Known rows, with every way that one mark hangs from another
J[U]: [  0  -8  -3   0   7   3  -4   3   4  -8   7   3  -5   4  -5   0  -2   0
  -1   2  -2 -15   2  10   4   1   1  -1   1 -19   5   3  -5  -6   3  -1
  -4  -3  -3   2 -20  -6   1   1  -2  -5 -34  10   0  -1 -10  -6  -2   2
   0 -10  -5   1  -5  -2  -2 -13]
G[N]: [  1   4   3  19  -9  -8   2   8   7 -12   5  -8  -7  12  -1   2   6   3
  -5  21   0   3   3   7   6  -3   1   0 -17  -9  -3   0   4   6   4   0
  -1  -5   1  -8  -4   0   3   1   2  -3  -6   7  -3   4 -14   0  -4  11
  -5  -9  -9  -6  14  -2   2  -1]
J[U[G K[B N]]]: [  7 -11  -4   7  10  11 -10 -15  -6   9 -27   3  -5 -30  -4  -4  -6   1
  -7  -9   0  -3  12   0  11  -2   2  -7  12  -3  -2  -3  -9  -5   4   7
   3  -5   4   9 -22  -8   9   3   0  -4 -11 -10   4 -15   2 -12   5   1
   6   4  14  17 -27  11  -7  -7]
X[B]: [ -3   3  -9  -2  -4  -2   7  21  11  -3  10  -8  -1  10   4  -3   7  15
   1  -7  -5   2   0  16  -1 -11  -6   8   4  -8   1  -1   1  -6  -7   2
  -4  -6  -5   5  -1   5  -4  -7   1   1  -3   7  -3  10   3   3  -2   8
  -4   7  -2 -10  -4 -14   1   4]
N[K]: [ -2   7 -15   5   1  -2  -1  18   3  -4  10  -6  -2  -1 -12   2   0 -17
  -4   4   4   1  -2   7  -9   2   0  -1   0  -4   1  -1  12  11  -1  -3
  -5   1  -6  -3  10   2   3  -3   0  -2 -13   0  -1  -9  30  -8  -2   2
  -7  -4   2 -10   4   3   1  -8]
N[G K]: [  4  11  -9   2  -5  -3   3   7   3  -4  15  -4  -9  -7 -17   4  -8 -26
 -12   2  13  -3  -2  -4 -10  11   1   6   5  -4   1   7  -2   9   1   5
   7   4   3  -6  18  -1   2   5  -1   2  -1  -7  -2   3  15  -5   1  -3
  -2  -2  -7 -14   9  -6  -2 -16]
X[V]: [ -4  -7  15  -6   2  -8  -3   4   7  -3  11  -3   8   3   1   0  16   5
   7  17  -2  -3  -3   1  -1   0   3   0   5  -3   1   2   4  -1   1  -3
  -5  14   5   0   6   3   5   6   3  -3   1   8  -2 -11  -2   0  -4   9
  -4  -6  -8  -6  13 -11  -8  -4]
B[K]: [ -8   4 -13   3  -1  -2  -2   5   2  -2   3  -6  -6  26 -16   3  -1   2
  -7   4  -7  -2  -3  19  -9  -6   0   3  -3  -2  -1   1  -4   6  -2  -3
  -1   0  -5   9 -13   4  -1   0   7  -3  -6  12  -1  -2 -10   7   1   5
  -4  -2   3  -7  13  -2   3  -9]
K[N]: [  6  -2  -3   1   3  -6  -2   5   8  -7  22  -4  -1   3   1  -1   5   8
  -2   3   2   3   4   9   8  -8   2  -1  15  -2   0  -4   8   1   5  -2
   3  -7   0  -7 -16   4   3   1   3  -2   1  15  -3  -6   1  -4  -3   7
  -2  -2  18  -7 -16  -1   7 -12]
J[U[K[B[X[V]]]]]: [ -2 -16  16 -10  -2  12  -1  -1 -12  10 -14   0  16  -7  25   1   4  -1
  15   4  -3 -13  -5   1   5  15  -2  -6   2  -2   3   3  -5 -33  -3  -7
  -8  12   0  19  -5  -5   2  -3  -6  -1 -15 -14  -1 -11  -6   2   0  -6
  11  -8  -7  13  -1   8 -15  10]
X[B[K]]: [-10   7 -19   7  -5  -4   6  11   4   1   6  -8  -3  26 -11   0   5  11
   0  -9  -9   1  -1  12  -3 -14  -5   7  -4  -2  -4  -1  -2  -4  -9   1
   1  -4 -16  15 -14   7 -10 -10   7   2  12  12  -3   5   1   8   0   8
  -2   7   6 -12   3  -8   0   0]
W[U V]: [  1 -14  -8  -2   9  -6 -15 -21  -2   1   2  29   9   6  -8   5 -11   6
   4 -12  -3   0  -1   4  -2   3   6   8 -22 -11  18  -2   5  15  -4  -7
  -8  -4   6  -5 -10 -10   9   5   1  -2   1  14  -1  19   2   3  -2   2
  -2  -5  -6   2  11 -25   1  11]
V[X[B]]: [  7   3  -5 -12  -7  -6  -8  31   9  -6   6  -5   4  12  -4  -6  10   9
  12 -11  -9   3   0  -3  -3 -12 -11   3  16  -3   3  -3  -7 -11  -6  -1
  -9  -1  -9  10   2   7 -22  -4  -4   6   5   7  -4  17  -8   7   2   2
 -14  -1  -6  -8   5 -12   3   4]
K[B[X[V]] N]: [ -5 -14  24  -9   4   1   7  -4  -2  10   8  -5  12   8  27  -3  16  21
  16   8   3   2  -2   1  13  -2  -2 -10  19   6   3  -1   9  -8   1  -3
   4  14   8   3   1  12  -4  -1   2   2   6   5  -3 -19 -14  -2  -3   3
   7  -1  10  -9 -23   2  -1   4]
W[V[X]]: [  6  -2 -10 -19  -9 -13 -22  10   1  -6   0  11   8  12  -2  -3  -8  10
  16  -5  -4  -3   2  -8   2  -4  -1   3 -11  -5  16  -1  -4  11  -2 -13
 -13  -1   2   2   6  -2 -11   4   0   1  15   8   1  14 -15   6   1   0
 -13  -9  -9  -4  14  -8   7   2]
U[K[B[X]]]: [  6   1  -9  -8  -4  13  11  22 -11   7 -17  -6   6  -7  32  -1  -4   3
   3   0  -7  -2 -10   1  -6   4  -5  -2   0   8  -3   2   5 -18  -2  -2
   1   2   9  12  15   6   4   0  -3   0  -2  -8  -3  -1   2  13   0   0
   1   0  -7  12   4  12   2   7]
W[U[J] V]: [ -3 -14  -2 -19   9  -1  -6 -22   3  -6   2  34   2  -2 -12   4  -9  -4
   8  -8  -3   4   2 -10   1  -2   7   8 -28 -12   2  -1  10  23  -2  -4
  -5  -7   6   0 -11 -11   8   6   1  -3  -2   6   5  14   6   4   0  -2
   5   2  -4   8  20 -28   7   3]
B[X]: [ -9   2   0 -10  -6   0   2  27   5  -6   6  -2   1  16  29   3  -4  -2
   6   6  -6  -3  -7  20  -4   1  -2   4  -5   2   0   6   6   1   1  -2
   1  -1   0  -2   6   9   6   3   0  -1 -23  10  -6   1 -10   7  -3  -2
  -3  -4  -5   1   6  -2   2  -8]
J[U[K[N[G]]]]: [ 21  -2   2   1   3   1   1 -18   3  -4  11   4  -9 -23  -7   0  -6 -10
 -11  -4  11  -9  11  -5   1   4   3  -4  21 -10  -2   2  -8 -24   7   5
   6   0  -6  -7 -24  -5   8   4  -2  -1 -15  -2   5   9   2  -9   2  -6
   5  -6  16   6 -19   7  -6 -16]
K[B[X]]: [ -3  -2  -2 -11  -5   7  13  22  -9   9  -6  -5   7  13  34   0  -5  10
   6   1  -1  -8 -10  10   2   4  -4   3  -1   4   1   2   3   1   3   0
   1  -2  12   9  13   0  -6  -1  -3   0 -10   4  -9  -3 -21   7  -1   0
  -1  -2  -9  -6  -3   4   5   2]
V[X]: [ 12   4  -4 -15  -8  -7 -13  26   6 -11  -1  -3   2  11 -11  -7  -3  -1
  10   6  -6  -5   1  -1  -6  -7  -5  -2   5  -2   2  -1  -6  -4   5  -7
  -6   1   3   3   6  -1 -14   1  -1  -3   1   6  -2   8 -19   6   1   3
 -18  -5 -10  -5  12  -4   2 -10]
N[K[B]]: [  5   6 -10   5   0   7   5   5 -11   7  -5  -9   2  -2  -7  -1  -3  -5
  -4   1   5  -1  -6  -3  -5   3  -5  -1  12  -4   0  -2   1  13   0   1
  -3  -1  12   7  17  -6  -4  -2  -2   0  -3  -7  -4 -11  27  -9   1   1
  -2   0  -5 -18  -1   4   3  -1]
V[X[B[K[N[G]]]]]: [  7  13  -4  -1  -6 -10 -11  -7  10  -1  16  -5  -7  26 -25  -3   4  13
   3 -16  -2  -1   8 -13   4 -15  -8  -5  24   3  -1   0 -21  -6  -4   4
   3  -1 -21   3 -18   7 -22  -2   2   6  14   6   0  20 -11   9   3   0
  -8   4  18 -18 -15 -10   0  -9]
N[G]: [  8  11  -2  -2  -2  -4   3   5   3  -7  15  -4 -11   3  -3  -1  -9  -5
  -6   6   7  -8  -2   8  -9   6   1   5   3  -4  -1   7  -6   5   3   5
   7  -1   6  -6  13  -1   1   4   1  -4   1   7  -2  12 -17   0   1   3
  -5  -1 -12  -9  11  -1   1 -13]
V[X[B[K[N]]]]: [ -5   7 -11  -4  -7 -10  -9   7  13  -3  10  -8   6  27 -21  -2  13  15
   8 -14  -8   6  11  -9   2 -23  -9  -8  19   2   2  -6 -12 -13  -5  -4
  -5  -1 -22  10 -32   7 -21  -8   2   6  10  10  -1   6  -4   4   0   4
 -12   3  30 -15 -17  -7   4  -4]
N[G[U]]: [ 12   2   5   6  11  -3   3  -6  -1  -5   9  -5  -9  -2   2   3 -12  -7
 -13  -5   4   0  -8  10 -13   9   2   9  -3   1   3   4  -3   2   3   7
   2  -3   2 -21  24 -10  12   4  -3   0  -4  -1   0  14 -20  -7  -1  -9
  -4  -4 -20  -5   1   0  -7   0]

Rows
[ 20 -12  -6  -3   3  14   5  -6 -14   7 -19  -1   3 -16  -1  -2  -7   5
  -1  -6  -6 -14   0  -4   4   5  -2   5   1 -12  -1  -1 -10 -21   4  -1
  -6  -2   4  17 -10 -12   5  -5  -3  -2 -13  -7   0  -3   2   0   3   2
   2  -3  -7   6  -8   9  -3   2] : J[U[K[B]]]
[  4  10  11  -1   9   0   7 -15  -1 -13   6   1 -15 -18 -18   5 -14 -38
 -12  -2  13  -3  -5 -19 -14  11   8   7  -3   3  -9   5   6  15   2   4
   7  -2  -5 -25  26  -7  15  -1  -7   3 -18 -13   5   1  19 -14   0 -19
   3   2 -12   1   9   8  -2  -8] : N[G[U[J]] K]
[ -4   3   6  11   0 -11   6 -15  14   3  25  -7   4  17 -16   0  19  12
  -1  -6   8   0   6   0   0 -11   0   0  19   1  -1   0 -10 -13 -11   4
   8   9 -14  -1 -17   8 -15  -4   8   6  20   8   2   5  -1   1   0   5
   6   1  18 -19 -16 -14 -11   5] : X[B[K[N[G]]] V]
[-15   1  22  17 -21  -2   1   6  -7   7  -1  -9  13   8  18   4  19  -3
  14  26   6   2  -6   1   8   8  -1  -4 -10   1   1   1   6   1   1  -4
  -2  15   3   1  22   4   2  -7  -5   3  11 -10  -5 -16  12  -5  -5   1
   7  -5  -9 -11  10   7  -4  16] : G[N[K[B[X[V]]]]]
[-19   3  14  -2 -10 -11  -2  -8   9   2  26  -4   1  22   5   5   5  -3
   5  11   6  -4   2   4   2   3   5  -6  15  11  -1   8  -4  -6  -4  -1
  14  15 -10  -6 -10  12   2   4   6   2  12  10   0  -5 -20   3  -2  -1
   8  -2  13  -4  -3   1  -7  -8] : B[K[N[G]] X[V]]
[  9  -6   7   1   7   9   7 -12 -11  11 -12  -6   6  -8  35   2  -7  -5
   0  -8   1   5 -10   4   0   1  -1  -4   5  15   1  -8   8 -21   1   1
   0  -4  -2  -8  10   0   5  -3  -5  10  11  -7  -1  -6   3  -3   1  -9
   8  -2   9  12 -29  25   1  10] : G[U[K[B[X] N]]]
[ 12  -8 -13 -17  -1  -7 -21  -7   0   0 -15  32  15  -5  -9   0  -2  11
  22 -29 -11  10   5 -17  -3  -8  -6  -2 -17  -5  16  -6  -7 -18 -10  -8
 -17  -3 -12  13 -10  -4 -12  -1  -5   5   8   0   3  35  28  11   3   1
  -9  -3  -5   6  18 -25  -3  19] : W[U[K] V[X[B]]]
[-13  -1  10  -6  -6   0   4   5 -10  12   2  -1  12   3  16   0  12  -7
  15   8   2  -3 -11   0  -3   9  -3  -5   7   3   4   2   6  -1  -7  -5
  -4  18   5   9  24   0   4   0  -2   3   3  -9  -6 -20  18  -2  -2  -2
   6  -3  -6  -8   1   1  -9   6] : N[K[B[X[V]]]]
[-12  11  -1  -3  -5  -3   1   3   4  -2  24  -6  -7  25   7   5  -9   0
  -5  -1   7  -4   2  11   1   3   2   0  14   9   0   7  -4   4   1   2
  18   3 -12  -8 -13  11  -1   5   4   0  -4  10   0   2 -24   9   0  -6
   4  -3  19  -2 -12   5  -2 -13] : B[K[N[G]] X]
[ -2   5  -6  -5   6  13   8 -12  -2   5 -31   4  -7 -37   0  -7  -3   3
  -9   1  -2   6   7 -11  11  -4   2  -9   6   9 -19  -2  -2   8   2   6
  10  -5  10   9  -9   2  -2   3   4  -3   9 -11   7 -15   7  -3   5   4
  11  17  13  24  -6   8   8  -8] : U[G J K[B N]]
[  0  -5   6  -8  -4   4   9   8  -2   7   2  -5   8  14  30  -2   0  10
  10  -1   2   2   0   8   8  -3  -3  -3  13   6   1  -2   5   1   6   0
   7  -3   9   1  -1   0  -5  -4  -2   2   6   5  -6  -9 -18   0  -2   2
   4   1   9  -5 -27   9   8  -2] : K[B[X] N]
[ 14  -7   6   8  19   2   4 -15   4  -7  -1  -5  -6 -17   3   2  -2 -10
  -9  -5   1  10   0  -2  -6  -2   2  -6   0   8  -4  -7   8 -20   1  -2
  -4  -3 -13 -18  -4  -2  10  -2  -1   4  -5  -1   4  -4  14  -8  -2  -2
  -3   2  12   8 -19  15   0   1] : G[U[K[N]]]
[ 13  -4   7  -5  22   5  15 -14   7 -11  -5   3  -6 -26   3  -2  -2  -9
  -7  -3  -1   9   2 -16  -2  -3   7  -4  -4   9 -14  -7  11 -17   5  -4
  -1  -5 -11 -18  -4   3  12  -5  -4   4 -10  -5   7  -8  20  -5  -1  -9
   1   5  18  16  -9   9   3  -1] : G[U[J K[N]]]
[-19  -5   7  10   2  -4 -16 -19   6 -10 -17  30  -1 -12 -12   5  -5  -2
  -2   5  -4   7  12  -2   9  -2  12   2 -50  -7   2   0   7  36   3   1
   1 -11   9  -7 -12  -6   4  11   3  -9   9   2   9  15  -9  -2  -2   4
   9   3  -8  23  34 -26   5  11] : W[U[G[N] J] V]
[-15  13   0  18 -12   6   8   3  -5   0 -24  -1  -9 -14 -13  -2   5  -6
  -8  16   5   5   4 -17  10   3   5   2 -15   3 -12   0   1  34   4   4
   8  -7   7   0  10   0   0   1  -2  -3  14 -17   4 -13  17 -10   1  -1
   7   7  -8   5  19   7   8   0] : U[G[N[K[B]]] J]
[ 18   0   8   4   4   3   6 -19  -3  11   8  -5  -6  -7   0  -2  -4   8
  -8  -4  10  -5   2  -4   6  -4   1  -2  23  -2   0  -2  -7  10   9   9
  11  -2  17  -5   2  -2  -5   2   1   2   8   3  -5   1 -15  -9   3   3
  -2   3   4 -17 -21   0  11  -9] : K[B N[G]]
[-15 -13 -10   1   8  -6 -27  -8  -2   1  -9  32  -1  -6 -10   6 -14   8
  -1 -12  -1   7   4  13   5   0   7   8 -24  -9  20   1   3  31  -4   2
  -2  -6   7   0  -6  -6   6  13   2  -9   0   8   3  13  -6   4   1   6
  -3  -1 -10  11  19 -28  -2   8] : W[U[G] V]
[-24  10   0  21 -19   1  -9  22  -9   9 -15 -11  -3   1  12   2   6  -4
   0  15   4   5  -3  14   7   8  -2   0 -12   5   2   4   4  21   1   8
   7  -3   3   0  24   2  -5   0  -3  -2   6 -13  -5 -12  -1  -3  -3  -3
   8   4 -12   3   9  16   3   9] : U[G[N[K[B[X]]]]]
[ -7  -8  20 -12  -3   6   7   6  -8  13   0  -4  16  14  30  -1  14  14
  13  13  -5  -6 -12  10   7   7  -4  -1   7   6   4   3   3 -10  -4  -3
   0  13  16  10  17   1  -3  -1   0   0   9   0  -6 -11 -22   5  -4   4
   4  -6  -8  -5   2  -3  -6   8] : K[B[X[V]]]
[ -8   6  -5  -9   3   1   4  -5  10  -8 -14   3 -14 -33  -7  -4  -2  -6
  -9   2  -6   9  10 -10   5  -3   5  -6  -5  10 -14   0   1   1   1   2
   9  -4   1  -3 -15  10   8   7   6  -4  -6  -7  10 -11  16  -2   3   5
   4  10  19  29   2   9   3 -16] : U[G J K[N]]
[ -3   6  10   4  17  -2  14 -35   6 -10  12   0 -14   3 -20   4 -12 -10
 -17  -6   7   1   1 -11  -3  -2   8   2  -1   8 -12   0  -2  12   1   5
  12  -3  -7 -21 -12   0   4  -4   0   4  -6   4   7  -2 -20  -7   1 -13
   7   6  16   3 -12   9   3 -10] : B[K[N[G[U[J]]]]]
[  5   3 -12   6   0  13   0   7 -14  10 -36  -3  -8 -30   1  -4  -6   3
  -8  -1  -7   5  -2   9  -2   4  -1   3  -5   8  -4   1 -10   3  -3   7
   4  -1  16  14  13   2   2   7   2  -4  -3 -13  -1  -8   1   2   5   7
  -1   8 -13  16   7  10   0   0] : U[G K[B]]
[ 14 -14  -7   2  10   5  -5 -24 -16  14 -22  31  15 -15   1   4 -13   5
   6 -20  -3   1  -1 -10  -2   1   2   0 -20  -4  13  -5   1  -4  -3  -2
 -11  -3  15  11  -4 -12   3   6  -2   1  21  -1   2  16  16   2   2   3
   4  -2  -6   8  10 -10   3  26] : W[U[K[B]] V]
[ 19  -7  14  -2  24  14  20 -24  -4   3 -16  -1   0 -23   4  -5  -4  -5
 -12  -7  -1   6  -2 -28   4  -1   3  -5  -3  11 -13  -9   7 -11   4   1
   1  -7   8 -10   2  -7   6  -5  -4   5   5 -11   5 -12  11 -10   2  -8
   7   8  11  15 -25  15   7  10] : G[U[J K[B N]]]
[ -6   8 -18  -6 -11  -8 -10  22   5  -5   1  -6  -1  30 -23  -4   7  11
   9  -6 -15  -1   1   0  -4 -13 -11   1   7   1   0  -2 -17  -6  -6  -3
  -9  -1 -20  19 -14   4 -26  -7   1   1   5  11  -4  14 -17  17   3   2
 -15   1   4 -14  10  -6   2  -3] : V[X[B[K]]]
[  8   2   8  38   5   2   3  -8 -15   4 -10 -10   4  -1  -5   3   5 -12
  -7  10   8   3  -8  -6   0   5   1   2 -17  -4   2  -8   7  12   7   1
  -6  -5   4 -15  25 -12   8  -7  -6   6   0 -10  -3  -9  11 -20  -4  -3
  -2  -2 -13 -13  -5  22   6  17] : G[N[K[B]] U]
[-14   2  -5  28  -9  -4 -20   2   0 -10  -7   2  -6  -6 -21   3   4 -12
  -8  14   4  -2  10   0  11   5   5   0 -14 -13   2   4  -4  19   2   2
  -3  -5 -17 -11 -10  -8   7   6  -3  -7 -20 -10   2  -9   5 -19  -1   0
   5  -5  -6   9   7   3  -5 -12] : J[U[G[N[K]]]]
[  0  16   3  -5 -17   8   3   4 -11  13   1  -6   0  -5  15   2 -11 -15
   5  -4  13 -10 -11   4  -9  16  -2  10  13   4   1   9  -1   9   4   7
  13   5   7   6  32  -3   0  -1  -5   2  -5 -11  -5   2   5   1   2  -9
   5   3 -10 -12  -1   8  -1  -1] : N[G K[B[X]]]
[-16  -3  -5   4  -2  -5   5   8  12   4   8  -6   9  24 -13   1  24  15
   6   1  -7  -1  -2   7  -3  -6  -1   1   3  -3   2   0  -3 -10 -13  -4
  -6   9 -14  12 -13   7 -12  -5   8   2   6   8  -1  -1   3   4  -1   9
   4   2   4 -13   9 -15  -9   9] : X[B[K] V]
[  9   0   4  -7  12   9  11   1   0 -13  -9   1  -7 -21   0   0  -6 -16
  -9  -2  -5   3  -5 -15 -14   8   3   1 -17   6 -16  -2   6 -12   0  -5
  -5  -3  -4 -10  10   1  17   0  -4   0 -13  -9   6   1  11  -2   0  -9
   3   5  -7  19   5  10  -1  -2] : G[U[J K]]
